Each row comes from the steps of one path. Every step used is in the known rows, and no mark comes twice. Write the path behind each row, first mark first.
Known rows:
bogeb-kigir: 0.36	1.20	-1.80	2.61	-2.76	-0.43	3.51	-0.57	3.13	-1.94	-3.04	-0.01	1.58	-1.57	-3.89	3.24	3.45	0.25	-1.72	0.88	-0.38	0.38
kigir-bogeb-beruge-zego-koser-lemen: -0.56	-2.78	-3.10	2.63	-2.33	0.94	-0.10	-1.20	2.78	-6.10	1.59	-0.98	-1.54	-1.61	0.81	5.63	1.74	0.22	-2.32	0.28	-0.15	-3.45
lemen-bogeb-beruge-zego-koser: -0.57	-1.42	-4.36	1.45	-0.52	-1.11	0.79	0.97	3.28	-5.82	2.92	1.36	-0.73	-2.16	-0.73	5.02	2.63	-0.37	-2.04	0.38	-1.21	-3.14
zego-koser-lemen-bogeb-piza: -2.41	-3.55	-4.74	-1.95	-4.33	-0.39	-0.99	-0.24	2.34	-3.26	1.27	-0.17	0.57	0.28	-1.52	1.56	-1.71	-3.50	1.57	5.94	-0.14	-0.47
tutak-zego-beruge: -1.82	1.66	1.70	1.47	-4.20	-0.12	-3.77	2.07	1.26	-0.86	-4.51	-0.84	-1.95	-2.75	-3.41	0.27	1.30	-0.47	2.58	0.69	0.16	-5.80
beruge-zego-koser-lemen-bogeb-kigir: -2.81	-2.72	-2.72	0.24	-4.85	1.21	-1.02	-1.83	2.02	-6.57	0.51	-0.47	2.28	-0.14	-3.83	3.15	-2.93	-4.14	0.68	3.82	-2.09	-1.93
vofi-piza-tutak: 0.82	-1.80	-4.95	-0.70	-1.57	0.20	3.14	4.14	-1.23	-1.54	-2.08	-0.54	1.51	4.46	-1.64	-0.57	-3.66	1.22	0.60	2.15	0.03	-1.99
vofi-piza-bogeb-beruge-zego-koser: 0.67	-4.65	-6.23	-1.67	0.45	0.09	1.53	3.77	-0.51	-4.16	1.00	-1.33	0.49	2.97	-3.26	4.73	-1.18	0.27	-0.85	2.74	-3.44	-5.13
beruge-bogeb-piza-tutak: -0.32	0.15	-0.30	1.80	-1.89	-1.14	1.67	2.57	2.28	-6.50	-1.53	-0.89	1.06	-0.50	0.47	-1.11	-2.93	3.43	-2.18	1.46	-0.12	0.27
koser-lemen: -3.14	0.38	-1.66	-1.73	-6.81	-0.79	-1.70	-1.15	-0.53	-0.92	-3.47	-0.78	1.04	-0.38	-1.32	-0.91	-1.07	-0.03	2.40	3.48	-0.08	-1.12
kigir-bogeb-piza-tutak-zego: -0.49	-0.07	-2.45	4.01	0.08	0.45	3.89	-1.38	2.77	-4.66	-1.82	-1.05	-1.28	-1.07	-0.70	2.73	0.03	1.63	-1.29	2.43	3.12	-1.22
piza-tutak-zego: -1.53	0.70	-0.98	4.96	-3.70	0.55	0.49	2.90	1.28	-3.48	-2.02	-0.66	-0.67	-1.10	-0.30	-2.45	-2.97	0.00	0.83	2.24	2.27	0.42
vofi-piza-bogeb: -0.32	-1.77	-6.17	-2.25	1.40	-2.48	3.12	2.53	-0.74	-2.16	-1.19	-1.69	0.80	2.91	-4.00	2.79	-0.83	1.65	0.25	2.71	-3.18	-4.04
bogeb-beruge-zego-tutak: 0.86	-1.60	0.13	2.55	-5.49	2.74	-2.09	3.14	0.27	-4.46	0.02	0.33	-1.20	-1.73	1.23	2.98	0.57	0.60	-2.09	0.21	-0.82	-4.51
zego-beruge: 1.31	0.79	0.44	-0.17	-3.77	-1.49	-3.81	1.53	0.54	0.52	-2.58	-1.07	-2.50	-0.13	-0.55	0.64	1.94	0.19	-1.11	1.02	-0.90	-5.31
lemen-koser-zego-tutak: -4.35	-2.24	-0.46	-1.39	-3.10	-0.87	0.76	-0.98	1.24	-2.86	-0.04	1.31	2.44	-1.23	1.29	0.71	-4.87	-0.20	2.21	1.78	3.03	-2.45
tutak-zego-koser: -3.28	-0.89	-1.03	0.74	-4.08	0.90	-2.01	2.69	2.51	-3.14	-1.29	-1.13	-0.37	-2.06	-3.63	0.14	-0.09	-2.69	4.26	1.82	-1.03	-2.58
kigir-bogeb: -1.19	1.18	-3.29	2.23	0.30	-2.55	2.62	-2.03	3.14	-3.72	-0.33	-1.64	-1.46	-1.41	-0.26	3.23	3.04	1.97	-1.32	-0.64	-0.29	-2.06
piza-tutak-zego-beruge: -0.37	0.39	0.03	5.14	-4.14	0.43	-1.51	3.14	1.07	-2.51	-2.34	-0.65	-1.98	-1.04	0.08	-1.98	-2.82	-0.26	-0.24	2.63	2.65	-1.34
beruge-bogeb-piza-tutak-zego-koser-lemen: -1.83	-1.50	-0.30	1.68	-3.78	-0.24	0.03	2.32	2.56	-7.01	-1.55	-0.81	1.28	-1.09	-0.22	-1.21	-4.57	1.53	-0.64	3.29	0.51	0.13
koser-lemen-bogeb-piza-tutak: -2.87	-0.07	-3.54	-0.12	-4.17	-1.44	1.26	-2.18	0.79	-2.73	-2.45	0.77	1.03	-0.80	-1.29	0.53	-2.13	0.03	0.57	5.82	2.64	-0.14
bogeb-piza-vofi: 0.82	-0.84	-1.37	-0.63	-0.83	1.47	1.14	0.60	0.31	-0.09	-3.31	-2.63	0.82	0.72	-0.99	0.50	-1.75	0.72	0.02	5.76	-0.93	-0.22
koser-zego-beruge-bogeb: -0.98	-0.29	3.07	1.12	-6.30	-1.07	-3.39	1.71	-0.18	-4.06	-4.87	-2.00	1.38	-2.38	-0.88	3.44	-2.18	0.98	-0.83	0.95	-0.16	-3.81
beruge-bogeb-piza: -0.85	0.76	0.09	-0.32	-1.79	-1.47	1.23	1.90	2.25	-5.83	-2.15	-1.05	1.45	-0.96	-0.87	-0.04	-0.87	3.61	-1.01	0.47	-1.66	-1.29

Write each row's path:
-1.61	0.73	2.41	2.06	-2.71	-0.69	-3.91	2.19	2.19	-2.25	-4.51	-1.88	-1.25	-3.16	-2.39	0.23	-1.19	0.77	0.91	1.97	-0.57	-4.91 -> tutak-zego-beruge-bogeb-piza-vofi
-2.37	-3.57	-3.59	-2.12	-6.25	0.22	-2.72	0.76	1.44	-2.30	0.84	-1.26	0.49	0.75	-0.87	0.04	-1.97	-3.66	2.20	4.85	-1.35	-0.37 -> zego-koser-lemen
0.02	-1.68	-2.81	0.60	-1.90	-0.24	0.94	4.83	-0.25	-2.74	-3.10	-0.58	0.88	2.72	-2.13	-0.50	-4.48	1.45	0.51	1.68	0.40	-3.86 -> vofi-piza-tutak-zego-beruge-bogeb
-1.10	0.40	0.38	2.36	-2.21	-0.74	1.29	2.80	2.52	-6.74	-2.23	-0.74	1.01	-1.41	-0.34	-1.14	-3.10	3.18	-1.19	1.44	0.29	-0.33 -> beruge-bogeb-piza-tutak-zego
-3.13	-2.50	-2.64	-0.81	-4.84	0.95	-2.08	-1.29	1.18	-6.45	0.98	-0.87	1.70	0.29	-3.02	2.05	-3.48	-3.86	1.52	3.58	-2.49	-2.57 -> beruge-zego-koser-lemen-bogeb
-2.66	-3.01	-2.42	-1.26	-4.85	2.02	-1.49	-1.31	0.90	-6.44	0.28	-0.71	2.02	0.65	-3.41	2.32	-3.84	-3.74	1.69	4.61	-1.78	-2.61 -> beruge-zego-koser-lemen-bogeb-piza
0.42	-1.88	-2.93	1.62	-1.84	-0.06	2.06	4.17	0.44	-2.84	-3.44	-0.22	1.41	2.25	-3.03	0.58	-3.85	1.34	-0.31	1.92	0.86	-3.25 -> vofi-piza-tutak-zego-beruge-bogeb-kigir
0.00	-5.14	-6.22	-2.13	-0.95	0.13	0.84	3.01	-0.96	-3.82	0.40	-1.28	0.90	2.76	-3.18	4.41	-2.12	-0.03	-0.29	3.78	-2.99	-4.96 -> vofi-piza-bogeb-beruge-zego-koser-lemen
0.18	-2.46	-3.17	3.11	-0.95	0.87	0.61	-0.46	3.23	-6.31	2.22	-1.01	-1.84	-1.56	0.79	5.84	2.68	0.57	-2.79	-0.82	-0.73	-3.64 -> kigir-bogeb-beruge-zego-koser
-1.00	1.29	-0.62	2.61	-1.86	-3.28	2.05	0.80	4.48	-6.13	-1.63	-0.76	1.94	-2.71	-1.76	1.71	1.11	3.00	-3.18	-1.19	-2.24	0.17 -> beruge-bogeb-kigir
-3.37	-2.57	0.42	-2.24	-2.01	-1.35	-1.09	-0.73	1.67	-3.45	-0.05	0.90	2.32	-0.95	0.89	1.20	-3.89	0.59	1.35	0.12	1.91	-3.88 -> lemen-koser-zego-beruge-bogeb
-2.91	-2.90	0.69	-2.67	-1.99	-0.25	-0.47	-0.76	1.39	-3.46	-0.74	1.04	2.60	-0.57	0.53	1.49	-4.17	0.65	1.43	1.10	2.60	-3.91 -> lemen-koser-zego-beruge-bogeb-piza
0.15	-0.90	-2.41	3.35	-0.83	0.45	1.17	-0.84	2.74	-5.93	0.87	-0.91	-1.83	-1.91	0.72	5.58	3.21	1.96	-2.82	-1.63	-0.38	-3.87 -> kigir-bogeb-beruge-zego
0.54	-0.53	-3.05	3.10	-0.35	-0.61	1.76	-0.17	3.15	-4.03	0.79	-0.79	-2.52	-2.13	1.61	4.94	4.79	2.69	-2.94	-1.67	0.29	-3.04 -> kigir-bogeb-beruge
-1.71	-2.25	-1.70	-0.53	-4.22	2.04	-1.92	0.57	1.03	-6.11	0.98	-1.62	1.32	0.93	-2.84	1.53	-2.64	-3.46	1.46	2.00	-3.59	-2.73 -> beruge-zego-koser
0.64	0.92	1.15	0.56	-3.11	-3.29	-4.14	2.08	1.98	-2.50	-1.89	-1.31	-1.97	-1.19	0.41	0.30	0.63	2.10	-2.73	-0.30	-1.90	-5.05 -> zego-beruge-bogeb
0.03	-0.99	-2.01	4.21	-1.60	0.07	0.89	-0.72	2.81	-5.86	0.93	-0.69	-2.42	-2.46	1.56	5.45	2.11	1.81	-3.54	-0.65	0.33	-4.05 -> kigir-bogeb-beruge-zego-tutak
-2.10	-1.67	-3.01	5.60	-4.02	0.33	0.88	1.38	3.18	-4.71	-0.37	0.23	-0.09	-1.62	-1.10	-0.33	-3.66	-2.39	-0.18	4.79	3.17	1.67 -> piza-tutak-zego-koser-lemen-bogeb-kigir
-1.22	-1.85	-3.07	3.27	-1.55	0.92	2.74	-1.76	2.81	-4.88	-1.08	-1.11	-1.02	-0.78	-0.53	2.67	-1.44	0.04	-0.75	4.28	3.37	-0.70 -> kigir-bogeb-piza-tutak-zego-koser-lemen
-0.29	0.41	-2.72	1.37	0.46	-0.38	3.94	-2.22	2.50	-3.76	-1.67	-1.26	-0.89	-0.64	-1.17	3.78	2.25	2.04	-1.12	1.45	1.18	-2.10 -> kigir-bogeb-piza
